What can hang from each mark
j845: j22
j878: j22 j586
j586: j878
j160: j225 j400 j878
j304: j279 j813 j878
j22: j94 j400 j478 j645 j813 j960
j279: j851
j94: j22 j851
j851: j279 j478
j960: j304
j645: j22 j304

Every row comes from one small tree of marks. The marks that hang from a mark follow it in brackets, in the order of their numbers. Every link used is in the known rows. Which tree was each row made from?
(in the rows, 128 means zero)
Known rows
j645{j22{j94{j851}} j304{j813}}: [164 135 129 132  87 182 177 128 143 127 161  87 163 126  90 104  90  79
 181 127 113 152 130 133 121  93  98 156 130  53  75 151  97 142 104 150
 141 146 167  96 131 103  98  64 110 144 139 114 118 143 182 146]
j645{j22 j304{j279 j813 j878}}: [158 116 117 173  37 122 187 125 133 140 144 172 210 119 112 130 108  69
 150 112 112 149 104 150  77 121 109 153 191  84  63 150 150 149 172 197
 162 118 143 142 112 105 135  33 116 147  58 123  82  89 161 162]
j304{j279 j878}: [121  78 137 175  71 145 147 136 121 158 112 173 156 145 122 155 123 100
 121  83 116 133 110 113 105 134  82 108 164 137 103 133 144 137 169 188
 124 120  98 164 124 134 137  92 122 159  81 146  95 106 128 152]
j160{j225 j400 j878{j22{j960}}}: [151 142 100 131 160 106  53 131 131  83 123 194 137 133 134 143 111  77
 141 165 126 114 109 193 160 150 167  84 133 173 173  96 164 148 147  88
  76 168 142 112 192 153 142 154 116 134 119 181 169 108  73  96]
j645{j22{j960}}: [123 138 118 124 108 151 129 141 138 113 147 135 125 167 125 143 119 121
  99 122 129 139 127 123  97 101 148 126 131 160 114 146 116 143  98 126
 151 128 117 122 110 138 110 116 120  94 124 132 132 127 131 113]
j22{j94 j400 j478 j645 j813}: [113 183 136  78 202 135 105 155 148 156 107  96  95  96 175  75 138 177
 151 153 172 124 162 132 173 128 108 177  94 113 164  97 126 110 111 124
 156 110 172  99  94 104 127 155 162 121 162 107  95 188 135 124]
j645{j304{j279 j813}}: [167 119 132 170  72 132 159 131 109 143 120 119 165 142  81 139 140 117
 137 103 102 132 103 122 123 131 115 139 170  88  79 150 113 137 141 169
 145 103 140 138 143 116 134  60 131 168  78 138 118 109 149 163]
j845{j22{j400 j960}}: [133 148 131  81 148 134 140  99 124  86 115  88 124 148 156 139 143 135
  86 118 163 120 125 110 141 121 149 129  81 149 140 107 122  94 110 113
 136 146 114 129 123 139 137 147 134 117 145 124 139 145 142 110]
j878{j22}: [106  92 134 164 142 138 100 133 107 122 147 156 120 171 120 146 132 132
 106 112 102 131 117 135 121 132 135 104 151 158 142 126 143 111 130 141
 118 131 115 140 134 121 125 155 119 138 119 114 154 114 138 128]
j22{j94 j813 j960}: [105 142 130 115 153 148 114 142 119 162 120  73  92 154 102 117 151 127
 125 126 162 117 127 138 136 118 131 147 112 120 154 147  93 131 103 110
 125 110 147 134 135 117 131 162 151 102 164 135 138 173 110 112]
j845{j22}: [125  92 134 138 133 148 113 112 121 108 140 110 118 162 133 130 131 121
  98 113 148 150 121 104 132 125 136 104 119 163 114 127 141 114 117 140
 121 133 121 118 137 118 117 140 129 136 100 132 152 111 157 115]
j22{j400 j478}: [141 140 142 120 139 151 118 145 142 114 136 137 121 121 181 126 125 178
 124 102 138 127 136 105 132 128  74 139 124 132 128  81 138 110 134 148
 171 135 113 120 121 118 113 134 117 139 129 131 126 145 144 150]
j960{j304{j279 j878{j22 j586}}}: [101  48 103 170  94  64 165 101 110 163 126 221 145 127 119 157 129  78
 144 136  98 153 113 134 114 154 135 113 171 143 108 151 171 154 161 164
 103 113 118 174 112 148 161 108 141 142  72 138 103  84 116 125]
j304{j279 j813}: [154 110 155 164  62 139 107 150 112 148 119 111 139 177  90 142 146 142
 122  85 100 133 115 150 129 139 125 120 148 116  92 145 118 122 142 189
 143 102 127 157 136 117 113  75 129 164  84 143 111 120 139 161]
j160{j878}: [128 117 107 166 104 153  97 153 140 121 120 132 119 134 117 144 111  95
 150 116 107 130 112 124 137 124 107 100 152 166 108 130 134 163 107 121
 100 134 116 124 142 109 106 105  95 140  88 139 139 102 117 130]
j279{j851}: [111  89 149 158 103 207 123 145 106 125 110 125 128 173 145 158 111 118
 115 107 114 141 138 123 108 118 122  96 128 159 133 150 108 120 113 142
 120 152  81 122 130 133 112 127 129 140 131 113 119 131 152 125]
j22{j400 j645 j813}: [121 158 141 124 166 129 121 167 128 155 108  98 114 109 140 105 139 176
 124 150 139 110 136 130 129 111 156 160 122 131 134 111 130 128 119 127
 140 113 130 131  96  97 106 151 149 135 148  86  99 147 106 115]
j160{j225 j400 j878{j22 j586}}: [158  81 105 174 150 110  49 144 139 117 134 252 139 126 144 153 109  62
 174 181  95 154  99 201 176 163 162  55 159 159 134  95 174 157 124 102
  57 141 157 139 191 131 134 142 122 157  99 172 153  61  60  96]
j22{j400 j960}: [141 154 129 108 127 148 135 134 125 109 118  95 121 135 142 154 138 158
 100 100 138 103 114 103 115 113 118 134 103 143 132 108 109 111 117 116
 136 133  99 145 137 130 125 135 123 131 160 117 121 146 109 133]
j94{j22 j851{j478}}: [159  99 158 138  95 195 159 122 155 126 154 121 154  99 102 124 100 170
 118 136  95 140 148  82 122 110 118  74 144  65  96 138  89 138 126  98
 113 149  82  92 156 142 111 125  91 124 143 137 151  95 142 152]
j645{j304}: [144 112 113 172 124 164 175 130 115 119 133 134 136 121 110 142 116 112
 129 119 118 137 104  80 103 102 105 121 157 135  98 125 109 147 111 134
 130 126 119 122 138 110 123 107 118 149 100 121 148 100 141 133]
j586{j878{j22}}: [ 78  69 133 184 121 118 130 125 117 132 152 178 147 109 135 137 127  92
  92 103  97 124 119 147 117 134 114 107 169 164 151 140 168 128 134 162
 118 144 106 144 127 119 138 138 108 122 117  97 134  96 126 116]
j94{j22{j478 j960{j304}} j851}: [124 137 125  62 127 122 185  99 148 125 143 107 127 105  87  78 114 178
 149 147 117 111 164  46 134 104 115 146 100 105 109 175  98 164 121  88
 149 148 107  51 122 171 122 138 124  79 156 158 159 120 167 123]
j22{j94 j400 j478 j645}: [115 182 128  72 190 142 107 127 163 130 107 110 102  93 183  98 119 165
 147 130 164 132 163 104 162 132  79 160  80 133 158  96 124  99  99 120
 149 118 166 106 104 128 134 136 148 132 161 131 104 171 160 142]
j851{j279 j478}: [170 133 144 184 112 147 125 145 152 101 175 105  95 140 135 181  99 165
  70 135 139 167 130 114 124 162 131  84 171 123 117 104  58 105 144 112
 130  96  75 117 147 138  87 100 104 142  86 146 131 112 112 174]
j960{j304}: [118 101 110 150 122 121 170 122 132 117 153 114  96 138 101 140 116 132
 132 112 137 136 128 101  80 117 110 135 143 164 102 138 127 159 122 135
 146 139 105 130 127 141  97 113 114 149 110 144 134 109 146 122]
j586{j878{j22{j960}}}: [ 83 100 124 149 125 105 135 121 112 124 130 160 139 119 128 128 131  91
  80 113 104 107 116 140 126 130 141 122 139 168 167 156 152 125 127 131
 117 137 115 128 127 146 152 152 119  96 135  96 143 106 115 110]
j845{j22{j813 j960}}: [117 124 137 112 147 118 116 119  97 126 122  88 106 173 110 106 165 133
  93 138 159 126 120 125 149 118 187 145 108 152 146 148 117 120 115 110
 125 111 140 112 125 122 135 171 160  90 126 124 161 141 120  86]
j304{j279 j813 j878}: [142 109 149 167  34 124 119 140 117 163 110 138 165 144 107 138 140 105
 138  75 100 127 111 148 105 147 101 130 151  97  90 150 148 126 188 187
 141 114 125 172 130 118 129  66 118 172  65 140  82 105 135 176]
j645{j22{j400}}: [145 120 131 135 118 162 146 153 144 105 167 136 142 130 164 155 107 140
 108 111 146 140 124 138  77 103 107 130 149 136  99  88 139 129 112 161
 162 148  95 142 104 120  94 108 103 137 138 110 104 134 143 132]
j94{j22{j645 j813}}: [ 94 131 139 126 150 137 110 151 136 166 117 115 128 104  94  80 152 171
 133 177 117 121 149 116 117 106 173 126 146  99 127 162 128 146 108 102
 119  97 140 100 110 109 125 163 148  98 143 111 133  99 118 107]
j960{j304{j878{j22}}}: [ 92  93  99 157 120  77 162 100 123 116 163 173 127 122 119 133 112  90
 134 118 123 128 126 130  72 140 116 136 158 160 133 134 170 142 182 146
 133 152 110 146 111 132 134 138 108 139  95 126 131  99 141 131]
j304{j878}: [110  97 125 169  83 147 136 138 130 126 133 164 133 128 126 143 112 103
 136  87 113 131 116 106  88 123  95 114 148 133 110 130 144 137 158 150
 129 130 113 156 130 113 116 116  99 148  93 128 121 107 127 149]
j845{j22{j400 j645 j813 j960}}: [116 185 130  62 179 102 116 120 114 125  92  66 114 124 152  86 160 160
  98 168 169 114 138 127 154 105 201 171  72 145 161 133 130 102 104 101
 130 109 147 105  92 125 144 169 176  95 155 102 121 156 115  84]
j845{j22{j400 j645{j304}}}: [138 164 103  99 173 130 168  91 130  89 108 101 152  77 158 104 118 126
 113 160 155 142 128  83 143 101 155 147 104 133 129 117 140 109  99 106
 125 130 148 102 106 130 144 125 151 140 127  96 124 114 164 108]
j160{j400 j878{j22 j586}}: [125  99 114 184 161 127  70 136 121 118 104 229 120 111 150 142 123  65
 167 168  72 149 104 188 162 163 167  50 156 145 125 116 172 149 111 117
  64 125 143 170 169 121 126 142 108 145 106 138 160  97  82 121]
j160{j878{j22{j94 j400 j960}}}: [114 168  96  99 174 127 101 108 140 105 103 104 117 106 166 143 114  82
 145 137 134 112 128 165 150 147 111 123 112 143 176 105 141 112  96 101
  78 144 144 137 139 134 159 148 124 114 169 119 140 168 123 113]

Which tree is each row?
[116 134 142 140  63  80 104 115  99 139 105 159 170 167 113 140 158  91
 124 104  86 113 110 172 125 160 154 135 140 117 145 158 158 102 189 164
 128 104 139 168 128 130 165 102 136 126  95 126 112 121 126 156] : j304{j279 j813 j878{j22{j960}}}
[128 124 144 137 165 162 126 154 128 164 138  72 107 113 138 127 135 151
 131 122 177 121 134 149 122 127  87 146 124 100 131  88 114 117 122 142
 128 125 136 155 127 109 114 152 126 143 170 108 113 183 124 129] : j22{j94 j400 j813}
[118 152 134  71 190 133 124 105 112 136 117  40 106 126 148 112 156 128
 107 140 207 121 134 146 151 126 140 157  79 117 161 109 113  93 106 107
 125 138 148 132 121 128 143 173 157 101 177 121 135 191 131  92] : j845{j22{j94 j400 j813 j960}}
[126 169 123  81 165  79 173 126 123 132 139  86  83 112 142  95 156 192
 124 144 159 100 144 108 124 122 124 199 115 149 142 112 124 142 141 111
 191 118 117  99  90 129 127 151 140  97 148 126 121 168 119 116] : j22{j400 j478 j813 j960{j304}}
[154 105 111 164 157 114  48 141 138  86 138 213 144 117 135 139  97  75
 153 159 119 130 108 206 149 157 138  72 155 165 151  72 175 152 153 124
  82 172 133 113 188 134 117 147 106 165 107 181 161  87  93 107] : j160{j225 j400 j878{j22}}
[150 108 133 155  74  93 152 124 119 146 132  94 131 157  77 132 143 143
 132 101 111 134 127 141 107 142 121 150 152 120  76 151 129 150 155 178
 154 118 119 147 114 141 112  68 125 165  82 159 107 105 150 152] : j960{j304{j279 j813}}
[153 155 141  99 117 178 146 116 139 112 126  62 109 137 116 135 105 138
 122 116 140 132 143  96 154 121 113 111  79 104 149 148  57 123 109  83
 113 140 116 103 157 145 120 123 126 116 160 154 137 166 127 143] : j22{j94{j851{j478}} j960}
[142  70  92 161 108  91  52 150 144 129 142 227 129 153 131 162 108  71
 171 163 107 154  97 170 177 151 143  73 162 175 128 113 170 154 108  96
  50 131 158 118 165 123 146 133 133 139  85 134 148  48  63  87] : j160{j225 j878{j22 j586}}
[102 160 114  82 173  83 153 114 128 157 135  85  55 127 105  89 147 151
 150 140 182 121 154 112 140 134 111 189 105 146 155 145 101 151 119 102
 169 114 159  85 114 137 137 164 163  88 147 158 141 180 135 108] : j22{j94 j478 j813 j960{j304}}
[124 129 113 108 146  80 177  96 108 117 125 115 140 124 132 156 134 151
  87 132 134 106 126 127 109 136 135 146 131 169 138 124 144 122 143 150
 140 137  91 148 107 176 156 131 137 123 139 138 121 146 131 122] : j878{j22{j400 j960{j304{j279}}}}
[125 160 109 116  61  63 157 104 127 123 125  99 123 123  82 122 143  95
 154  98 114 111 123 123  76 134 130 177 115 110 109 169 128 146 180 126
 159 130 138 148 113 128 123  87 107 127 109 137 117 113 131 148] : j22{j960{j304{j813 j878}}}
[134 171 129  79 133 141 137 140 151 109 150 141 125 135 184 122 127 174
 111 129 152 127 143 111 118 107 110 161 113 153 132 106 126 120 114 132
 191 134 121 101  91 127 123 123 129  96 146 122 118 158 152 129] : j645{j22{j400 j478 j960}}
[135 155 154  80 150 170 153 145 122 157 119  48 112 114 122 114 127 154
 136 125 151  98 136 121 159  96 114 156  81  79 137 123  88 119 112 117
 115 142 121 126 134 119 114 155 139 124 202 110 116 207 110 118] : j22{j94{j851} j400 j813 j960}
[120 178 142  71 184 133 119 137 131 149 115  80  93 118 161 101 153 176
 139 131 183 106 143 131 160 131  93 172  94 112 167 101 109 108 120 109
 163 112 156 113 117 115 143 168 149  96 177 122 124 209 122 126] : j22{j94 j400 j478 j813 j960}
[113  92 134 159  34 118 168 110  97 151 107 127 174 140 119 144 119  81
 138 104 106 138 144 144  81 143 107 141 143 129 100 184 136 140 191 195
 151 141  94 142 114 156 133  55 127 165  84 134  66 121 162 151] : j960{j304{j279{j851} j813 j878}}
[165 134 163 128 142 183 149 141 141 150 150  64 122  90 139 124 103 167
 127 136 156 129 144 136 141 121  93 132 114  62 135  94  85 120 134 117
 117 140 112 123 134 110 102 136 117 144 174 113 106 193 117 144] : j22{j94{j851{j478}} j400 j813}
[125  88 133 154 147 122 109 137 114 128 133 185 125 132 164 162 139 135
 123 138  96 142 112 142 136 143 147  87 142 125 127 103 157 102 107 128
  99 124 126 186 132 113 135 151 124 135 140  82 133 108 102 128] : j878{j22{j400} j586}
[ 94 106 120 140 154 102  80 139 125 147 105 192 109 152 134 130 134 121
 135 164  75 156 125 128 158 125 200  95 123 167 144 156 148 119  83 103
  92  94 162 146 111 123 138 150 170 119 119  98 133  92 100 116] : j878{j22{j645} j586}
[150 130 151 110 104 171 148 139 150 117 151  88 130 137  69 141 104 167
  97 156 114 123 147  82 139 117 143  92 122  63  95 163  51 117 113  98
  96 127  66  91 146 159 102 123 120 101 157 137 146 115 130 142] : j94{j22{j960} j851{j279}}
[ 95 183  99  39 177  57 134  78 134  94 103  92  90 139 134  66 139 144
 118 166 166 135 165  70 165 123 173 180  59 202 159 163 126 135 103  82
 165 118 158  50  86 162 146 148 178  79 107 169 148 129 169  96] : j845{j22{j478 j645 j960{j304}}}
[136 110 124 158  43  81 161 113 122 155 129 131 150 126  90 132 134  96
 151  88 115 132 120 141  78 148  92 160 157 111  76 157 148 149 196 190
 155 122 123 154 119 134 122  59 117 167  67 152  85 100 138 160] : j960{j304{j279 j813 j878}}
[114 150 130 132  81  84  91 113 108 113 121 147 144 158 115 123 154  85
 138 100  91 112 116 163 109 145 162 139 123 112 152 155 150  97 183 128
 140 127 151 162 129 111 150 128 115 118 116  98 138 118 132 154] : j304{j813 j878{j22{j960}}}
[ 75 111 123 128 195 102  71 144 117 184 108 149  90 134 126 100 146 116
 157 190 111 154 134 165 178 134 191 125 120 136 161 152 138 124  81  98
  90  79 194 140 108 106 142 178 193 110 150  85 126 133  89  99] : j878{j22{j94 j645 j813} j586}
[135 131 145 103 146 158 140 126 157 131 147 144 145  91 153 114 133 197
 127 122 133 120 152  95 119 126  85 115 138  85 115  93 130 111 129 124
 157 135 109 108 126 128 131 142 104 112 155 121 137 119 163 145] : j94{j22{j400 j478}}
[145 146 116 172  64 122 170 120 122 127 126 147 162 113  96 126 121  69
 173  96 105 128 103 122  90 123 107 149 166  76  89 142 139 137 177 147
 146 122 150 145 142  94 128  71  99 160  84 102 115  95 145 162] : j645{j304{j813 j878}}
[174 140 152 118 129 197 157 126 155 112 140  65 128  95 154 147  86 155
 124 115 147 134 151 106 142 125  69 108 101  74 120  94  86 111 121 121
 119 161 105 119 144 133 103 112  99 155 174 128 113 167 140 157] : j22{j94{j851{j478}} j400}
[174 109 109 162 130 146  69 157 149 100 130 179 137 106 127 145  96  82
 159 137 134 128 105 175 145 145 114  77 148 153 118  79 152 170 142 122
  89 162 134 111 190 141 102 116 101 170 102 190 143  93  79 113] : j160{j225 j400 j878}
[114 150 124  95 183 133 123 102 127 120 122  98 117 133 150 147 135 130
 114 122 150 111 136 147 129 136 121 131  98 125 177 104 122  91 113 114
 112 143 135 158 134 146 153 169 132 114 191 115 144 175 138 126] : j878{j22{j94 j400 j960}}
[116 191 125  63 160 131 131 118 146 126  95 105 153  83 132 109 137 186
 117 155 128 103 152  87 119  99 155 121  96  98 138 141 114 117  99  79
 121 124 118 115 109 154 150 146 135  95 189 110 125 123 135 127] : j94{j22{j400 j645 j960}}
[127 168 147  80 165 130 133 139 134 145 134 125 134  94 136  89 165 215
 121 158 144  96 147 111 134 120 133 146 125  74 143 124 121 117 133  99
 161 116 120  94 117 119 147 182 135  73 170 108 139 143 129 121] : j94{j22{j400 j478 j813 j960}}
[102 107 120 137 139 103  99 127 108 131 120 175 111 170 126 152 156 109
 119 146  83 136 108 123 151 136 180  89 118 152 144 153 121 115  92  91
  91 104 141 160 143 132 155 154 148  98 134 113 156 107  92 112] : j878{j22{j960} j586}
